Every row comes from one small tree of marks. Brackets hold a mark, then the marks that hang from it, in the order of their numbers. Every link used is in the known rows. Which tree was each row made from?
Known rows
[k_529 [k_604 k_934 [k_952 k_276 [k_531 [k_373 k_26] k_501]]]]: [ 14.8 -22.7  -3.8 -26.4   0.1   9.6  21.9 -23.6  16.5  24.2  18.0  -0.1
 -13.1 -16.8 -27.2   7.0  -0.8 -35.1 -51.5  37.2  -0.1 -16.6  -8.7   2.2
 -15.4 -21.1 -17.6  50.7   5.2   8.3  -0.5]
[k_952 [k_276 k_501] k_531 k_604]: [-15.9  -2.7  23.4 -15.1 -23.6  11.5  17.0 -23.7  22.8   3.5   7.4   8.3
   8.6  46.9 -14.9  -0.7  15.7 -43.0 -68.8  30.7  -7.8   2.1  -6.0  11.3
 -17.7  13.0 -23.1  51.9 -34.6  -3.1  -5.8]
[k_218 [k_529 [k_604 k_501 k_934 [k_952 k_276 [k_531 k_373]]]]]: [ 21.6  -8.6  -2.0  -4.2   5.0  17.1  24.3 -24.4  17.4  18.2  12.0  -3.3
  -2.6 -13.7 -30.3  -8.6   3.2 -51.8 -44.2  40.1 -14.0 -25.2 -17.3  -4.2
  -8.3 -13.6 -10.2  43.5 -28.2   1.9  -0.7]
[k_26 k_373]: [ -8.2  -4.8  20.9   8.6 -11.6  17.3  28.4 -14.9   4.2   6.2 -27.2  -6.9
  25.4  -4.5 -25.1   0.1  13.4  -0.2  -0.8  19.5  -3.2 -30.5 -17.6  15.4
 -21.3  10.8 -21.2   9.3  -7.1  -4.6 -21.4]
[k_276 k_501]: [ -0.7  -9.5  23.2  11.0  -8.8  13.5  21.3  -3.9  -0.2  10.4 -24.7  -6.3
  11.6  10.0 -30.8   2.1  15.4  -0.5 -29.8  15.7  -9.4 -13.1 -14.4  13.8
 -22.1  14.1 -14.8  42.5   0.9  -4.4 -15.1]
[k_276 [k_501 k_531 k_604]]: [ -4.3   1.8  29.9   7.1  -9.1  15.2  22.7   6.2  -4.7   0.3  20.6  -3.8
  35.1  15.8 -12.7 -16.4  17.9  -6.6 -49.1  17.5 -10.7 -13.3 -24.7  27.4
 -21.9  28.2  -7.3  44.3  -2.7   1.4 -19.8]
[k_26 [k_373 k_604]]: [-10.4  -4.7  22.4   1.0 -16.3  14.8  26.8 -16.7   6.6   7.3 -12.8  -8.1
  23.0  -8.5 -17.4   4.1  12.1  -2.1  10.9  18.1   4.9 -25.4 -20.6   4.3
 -27.4  -0.3 -25.6  18.3  -0.2   0.0 -19.1]
[k_529 [k_604 [k_501 [k_531 k_373]] k_934 [k_952 k_276]]]: [ 28.4 -13.1  -8.1   1.9   2.4  20.4  23.8 -13.7   4.1  16.4  22.1  -8.8
  -0.3 -12.8 -26.3 -26.3   5.5 -29.4 -40.6  33.2 -12.6 -32.0 -16.6   0.7
 -15.4   4.5  -6.7  45.5  -4.6   4.0  -2.6]
[k_529 k_604]: [  4.0  -5.6  24.1   4.5 -16.3  17.0  27.3  -9.2  -3.4   8.5   1.2  -5.4
   8.5  -2.9 -28.4  10.7   7.4  -2.2 -18.7  21.1   0.8  -8.5 -13.7   9.8
 -22.2  -2.4 -11.6  21.6   7.6  -4.3   0.2]
[k_604 [k_501 [k_531 [k_373 k_26]]] k_934 [k_952 k_276]]: [ 26.4 -17.5 -20.7 -11.0  10.8   8.5  19.7 -16.1  17.7  22.5   4.8  -3.8
   0.4 -16.9 -24.2 -30.5   7.3 -30.4 -36.8  36.2  -9.1 -45.9 -15.8   4.8
 -18.0  -3.3 -16.7  39.1 -12.0   4.3 -19.6]
[k_218 [k_529 [k_604 [k_501 k_531] [k_952 k_276]]]]: [ 21.3   2.3   0.5   6.5  -5.1  20.1  28.1  -4.3   1.2  16.2  21.0  -3.4
   4.0  -9.1 -20.5 -13.8   9.0 -34.7 -34.6  32.6 -10.0 -19.3 -19.7   3.4
 -11.6 -18.5  -9.3  44.5 -23.3  -5.5  -1.3]
[k_529 [k_604 k_934 [k_952 k_276]]]: [ 28.0  -2.5   1.3  -7.1 -14.3  20.4  26.9 -17.8  -0.5  16.7   7.1  -6.0
  -1.0  -3.3 -27.4 -13.0   2.9 -37.3 -24.6  38.2  -3.6 -21.3  -5.1   4.6
 -15.5  -8.5 -11.2  29.7  -4.4  -1.8  -1.1]
[k_501 k_531 [k_604 k_934 [k_952 k_276]]]: [ 17.7   7.5   6.9 -18.2  -7.3  15.6  25.9  -6.3   2.9   8.5  33.9  -1.8
  31.4   7.0  -5.5 -39.6  10.9 -49.6 -41.7  38.6  -7.1 -34.8 -15.1  26.0
 -17.1  13.9  -7.0  20.0 -19.9   4.1 -23.2]
[k_373 k_26 k_604]: [ -5.3 -10.5  13.3 -14.5 -14.9   0.4  22.2 -14.9  14.4  15.0  -2.3  -1.4
   5.0 -15.2 -18.8  17.9   7.7   0.7   0.2  23.4  17.5 -14.3 -17.0   4.7
 -32.9 -32.5 -31.2  19.6  13.2   0.1 -13.3]
[k_373 k_26 [k_604 k_501 k_934 k_952]]: [ 32.2 -10.7 -12.0  -2.1 -10.9   4.4  18.2 -23.8  12.7  26.3 -10.8  -8.9
 -12.8 -32.6 -28.9 -20.8   4.6 -17.2   3.3  32.9   6.7 -39.3 -11.2  -8.7
 -28.7 -28.1 -25.2  35.6  15.0   6.9 -11.9]
[k_218 [k_529 [k_604 k_501 k_934 [k_952 [k_531 k_373]]]]]: [ 22.5  -8.4   1.8   5.1   6.4  18.8  24.7 -23.6  14.9  17.9   0.9  -7.9
   0.2 -27.4 -36.3  -5.4   3.1 -39.9 -32.8  34.6 -15.6 -30.4 -20.4  -3.0
 -11.7 -13.1  -5.8  40.2 -11.4   3.7  -1.9]
[k_276 [k_501 [k_531 [k_373 k_26 [k_604 k_934 k_952]]]]]: [  9.2 -16.7   1.5  -6.0   7.0  11.5  18.5  -6.0  12.5  16.0   0.4  -8.5
   7.5 -20.9 -19.9  -3.2  11.4 -11.0 -31.9  16.9  -8.2 -23.8 -26.2   8.6
 -25.2 -10.5 -16.0  59.6  17.8   6.2 -21.3]
[k_529 [k_604 k_501 k_934]]: [ 27.9  -7.5  10.7  18.9  -7.8  17.3  23.0 -20.3  -2.5  15.1  -5.3 -10.3
  -2.6  -4.6 -40.3 -18.8   3.5  -6.5 -19.6  29.5  -8.2 -24.7 -11.1  -1.0
 -20.9   8.6  -7.8  34.7   2.5   2.4   4.5]
[k_501 [k_531 [k_373 k_26]] [k_604 k_934 [k_952 k_276]]]: [  9.7  -9.7  -1.0 -28.9   3.6  10.9  26.2  -9.4  16.1   8.1  37.5   1.4
  25.4 -12.3  -4.9 -19.6   5.9 -37.9 -46.6  37.1  -0.3 -31.6 -22.4  22.9
 -18.3   3.3 -13.4  24.2  -7.4   6.8 -29.7]
[k_604 [k_501 k_531] k_934 k_952]: [ 33.3  -2.1  -9.5  10.5   3.5  15.6  20.1 -13.1   1.7  20.2  -9.2 -13.5
   7.4 -16.1 -32.2 -44.3  12.4 -27.7 -18.9  30.9 -18.3 -54.3 -13.9  10.3
 -19.7   7.1  -5.9  30.7  -2.7   4.9 -14.1]

Write each row's tree
[ 21.3 -13.6  -4.6  -5.4  -0.3  17.6  23.4 -10.6   4.6  16.3  19.7  -4.7
  -2.6  -8.2 -22.7  -5.1   3.8 -21.4 -50.9  28.4  -8.4 -15.2 -18.6   7.3
 -14.9 -12.6 -12.2  59.5   6.6   0.4  -6.2]
[k_529 [k_604 k_934 [k_952 [k_276 [k_501 [k_531 [k_373 k_26]]]]]]]
[ 28.1  -4.0 -11.1  -3.5  -6.2   9.2  16.3 -29.0  14.6  21.7  -5.4  -3.8
  -0.3   6.1 -31.5 -37.0   9.6 -53.1 -37.3  45.1 -14.8 -45.9  -2.7  -0.6
 -14.8   2.3 -19.2  32.1 -29.4   4.7  -6.7]
[k_604 k_501 k_934 [k_952 k_276 k_531]]
[ 20.7  -9.0   2.6 -18.6 -10.2  14.8  21.8 -20.2   4.6  24.0  15.3  -3.2
  -7.1   1.4 -28.4  -9.9   2.0 -45.3 -46.4  38.7  -7.0 -19.2  -1.9   3.3
 -13.6  -8.3 -12.5  49.1  -4.5   6.1   5.5]
[k_529 [k_604 k_934 [k_952 k_276 [k_531 k_501]]]]
[  1.8  -3.9   4.3  -9.3 -13.8  11.7  18.5 -12.7   8.4  14.0  -3.5   0.2
   9.3  16.6 -21.4  -6.0  16.0 -42.2 -49.8  31.4 -10.3 -19.9  -8.5   8.1
 -14.8  -2.7 -22.9  42.5 -19.6  -1.9 -11.2]
[k_604 [k_952 [k_276 k_501] k_531]]
[ 10.4  -1.9  10.2  14.0  -2.5  14.8  22.5 -19.7   5.0  11.6  -0.3 -13.6
  21.9  -8.9 -22.8 -30.4  12.2  -8.2   0.1  22.1  -8.9 -44.8 -23.2   1.2
 -26.3   6.4 -18.1  33.0  -7.5   7.0 -15.0]
[k_26 [k_373 [k_604 [k_501 k_531] k_934]]]
[ 21.9   2.7  11.6  -8.2 -12.1  17.2  26.7 -13.6   3.1   9.8   4.9  -7.1
  22.4 -11.5 -20.3 -28.3   7.2 -33.8 -17.2  36.3  -2.6 -34.2 -10.3  20.9
 -19.7  15.9  -6.7  11.4   1.6   4.5 -23.9]
[k_501 [k_604 k_934 k_952]]
[ 11.1  -1.6  26.4   7.4  -9.9  15.4  22.7  -8.8  -0.6   6.9  -3.6  -5.8
  22.6  14.9 -24.4 -20.9  10.9 -15.9 -38.6  25.7 -10.5 -16.4 -14.3  19.9
 -19.5  34.5  -8.2  42.6  -2.6   2.4 -18.9]
[k_276 [k_501 [k_604 k_934]]]
[-14.2 -23.3  19.0 -41.2   6.9   3.1  21.3 -18.3  26.0  13.7  24.6   4.9
  17.4  14.7 -15.9  -0.6   5.6 -44.4 -66.4  37.1  -1.9 -16.8 -10.0  15.9
 -17.1  28.0 -14.7  39.1 -25.3  11.8 -17.2]
[k_952 k_276 [k_531 k_373 [k_501 [k_604 k_934]]]]
[ 18.6 -14.9  -1.0 -11.0  -5.3  14.1  20.1 -23.7  11.8  15.8  13.1  -1.2
  -6.5  -3.5 -27.6   2.8   2.9 -32.2 -57.2  34.1  -7.9 -13.2 -14.1  -0.1
 -13.3 -18.5 -19.2  56.3   1.2   2.7   0.6]
[k_529 [k_604 k_934 [k_952 [k_276 k_501] [k_531 [k_373 k_26]]]]]
[ 13.7 -11.1  -1.5 -27.5  -2.5   6.9  18.7 -21.8  15.6  27.1  -5.8  -2.5
  -0.8   4.8 -27.8 -15.3   7.5 -56.9 -42.6  40.0  -8.9 -32.8   0.9  10.2
 -14.4  -2.7 -16.7  37.1 -18.9   7.2 -10.6]
[k_604 k_934 [k_952 k_276 [k_531 k_501]]]
[ 19.4   8.7  12.0  -8.6  -5.6  17.3  25.9  -5.6  -1.0   8.0  24.0  -7.6
  33.6  -8.4 -12.5 -36.7  11.3 -37.9 -29.0  33.0 -10.2 -38.5 -19.0  28.5
 -19.4  13.7  -2.0  15.7  -1.1   6.4 -24.0]
[k_501 k_531 [k_604 k_934 k_952]]
[ 20.5  -4.6  -8.3 -15.7  -7.7   5.7  16.9 -12.5  10.3  22.9  16.2  -3.8
   0.2  -5.6 -12.7 -14.3   8.9 -32.5 -26.4  30.6   1.2 -21.7 -15.0   3.6
 -25.0 -32.8 -24.7  53.9   0.8   3.1 -13.7]
[k_373 k_26 [k_604 k_934 [k_952 [k_276 [k_501 k_531]]]]]
[ 15.3  -9.2  10.0   9.6  15.1  18.8  26.5 -12.2   9.8  13.7   6.8  -9.0
   9.4 -18.2 -32.9  -5.4   5.2 -19.4 -32.6  26.3 -16.9 -22.9 -27.6   6.9
 -14.6  -3.3  -1.5  43.8 -15.2   0.8  -3.6]
[k_218 [k_529 [k_604 [k_501 [k_531 k_373]] k_934]]]
[-25.4 -18.4  16.2 -34.1  -3.4   2.7  19.6 -22.1  29.5   8.6  15.9   4.9
  17.6  11.9 -11.6  22.3  10.7 -39.7 -38.8  30.4   4.6 -13.1 -18.0   1.8
 -25.1  -4.5 -28.5  24.6 -26.2   3.7 -13.2]
[k_952 k_276 [k_531 [k_373 k_604]]]
[ 12.6 -14.0  -9.1 -37.1  -8.4  -2.8  16.5 -25.3  22.4  29.8  11.3  -0.6
 -11.1 -12.4 -17.5  -1.8   3.1 -45.4 -28.4  38.6   9.6 -23.3  -5.1  -3.4
 -24.9 -37.7 -30.9  46.7  -0.7  10.9  -8.3]
[k_373 k_26 [k_604 k_934 [k_952 k_276 [k_531 k_501]]]]
[ 19.6  -3.3   3.4 -11.3  -9.6  13.7  21.6 -17.8   9.3  20.4 -12.3 -11.9
   5.3 -21.1 -24.2 -12.7   7.6 -32.5   6.3  29.1   1.2 -33.1  -9.5   5.0
 -27.1 -11.8 -16.1  21.0  10.3   4.8 -15.9]
[k_373 [k_604 k_934 k_952]]
[ 23.6  -2.5  -2.4   8.0 -13.8  19.1  24.7  -5.8  -5.9  13.7  27.0  -6.1
   1.2  -3.2 -21.2 -23.0  10.5 -22.1 -37.1  31.4  -6.4 -24.7 -14.2   0.9
 -17.1  -4.6 -12.2  42.0  -5.1  -2.1   1.7]
[k_529 [k_604 [k_501 k_531] [k_952 k_276]]]
[ 13.7   2.0   8.8  -6.5 -12.8  20.8  31.1  -8.3   4.5  15.1   7.4  -1.2
   3.9 -10.3 -21.1   7.2   5.5 -40.0 -24.5  33.4  -1.4  -8.1 -14.2   5.8
 -11.2 -25.0 -12.9  29.5 -19.2  -9.5  -3.9]
[k_218 [k_529 [k_604 [k_952 k_276]]]]
[ 10.0  -8.3   7.5 -15.5  -8.3   1.6  20.2 -22.3  15.1  18.5  -7.7  -4.0
   2.6 -14.0 -24.6   5.7   3.6 -11.6   0.5  27.3  11.5 -22.0 -13.8   5.3
 -31.3 -29.1 -25.0  21.1   9.7   3.1 -12.0]
[k_373 k_26 [k_604 k_934]]
[ -0.9  -7.8  15.5  13.8 -13.8  14.0  24.6 -18.7   5.7   9.5 -12.4 -10.3
  14.9 -13.9 -23.8 -10.5  12.1   3.8   8.2  21.4   2.0 -33.8 -19.1  -3.0
 -27.7   6.5 -25.3  29.6  -2.1   2.5 -16.8]
[k_26 [k_373 [k_604 k_501]]]
[ 27.1 -17.1 -10.9  -7.7  -3.5  11.0  19.8 -30.0  14.8  19.3  18.0  -1.4
 -11.9 -14.1 -31.7 -11.8   1.3 -32.6 -46.7  41.5  -4.3 -28.3 -11.5  -7.6
 -15.0 -16.9 -20.3  43.5  -6.3   6.1   2.6]
[k_529 [k_604 k_501 k_934 [k_952 k_276 [k_531 [k_373 k_26]]]]]
[ 26.6  -2.4 -10.5  -5.9  -5.0  10.4  18.1 -15.5   8.7  21.4  16.6  -8.2
   4.5  -5.8 -17.6 -38.5  10.5 -40.6 -18.5  33.6  -5.3 -41.7 -12.4  -2.1
 -24.8  -6.6 -15.8  41.5 -13.3   6.4 -11.3]
[k_373 [k_604 [k_501 k_531] k_934 [k_952 k_276]]]
[ 13.2 -17.9  -3.6   3.9  -9.3  12.2  21.9 -21.0  11.0  14.4  12.6  -4.7
  -8.1 -30.2 -32.0   2.4   6.0  -9.0 -35.9  30.3  -0.5 -25.5 -18.6  -7.6
 -19.4 -19.8 -20.5  39.0  15.6   5.7   0.1]
[k_529 [k_604 k_501 [k_952 [k_531 [k_373 k_26]]]]]
[  8.3 -25.9  -5.2 -27.8  10.4   4.7  19.0 -23.7  25.0  26.9 -16.3  -5.2
  -4.4 -30.0 -33.1   3.7   3.7 -32.3 -35.7  32.1  -5.2 -36.2 -10.8   9.0
 -19.2 -11.3 -17.5  36.6  12.5  12.7 -17.4]
[k_604 k_934 [k_952 [k_531 [k_373 k_26] k_501]]]
[ 12.3 -14.8   8.0 -14.1  10.1  17.5  26.5 -17.1  15.9  23.2   1.6  -7.0
  -1.7 -30.0 -32.7  10.7   1.1 -41.2 -39.4  31.5 -12.8 -18.7 -17.8   6.1
 -11.3 -15.5  -4.1  48.2  -1.6   6.0  -4.1]
[k_218 [k_529 [k_604 k_934 [k_952 [k_531 k_373 k_501]]]]]
[ 10.6 -16.9   5.0   6.0  17.1  11.3  19.1 -14.3  13.1  14.1  -8.7 -10.8
  15.0  -8.4 -33.5 -22.4  10.9 -12.1 -28.9  23.8 -16.8 -45.0 -21.6  11.8
 -22.3  24.4  -6.0  29.7  -7.9   6.0 -17.0]
[k_604 [k_501 [k_531 k_373]] k_934]
[  4.9  -7.6   4.6 -19.3  -9.1  11.9  21.7 -25.6  14.2  21.4  -0.2  -6.7
   7.2  -8.2 -17.5 -14.5   7.5 -40.8 -17.4  33.6  -1.8 -34.0  -9.7  -2.3
 -20.4  -5.8 -25.8  45.8 -11.1  10.0 -14.9]
[k_26 [k_373 [k_604 k_934 [k_952 k_276 [k_531 k_501]]]]]
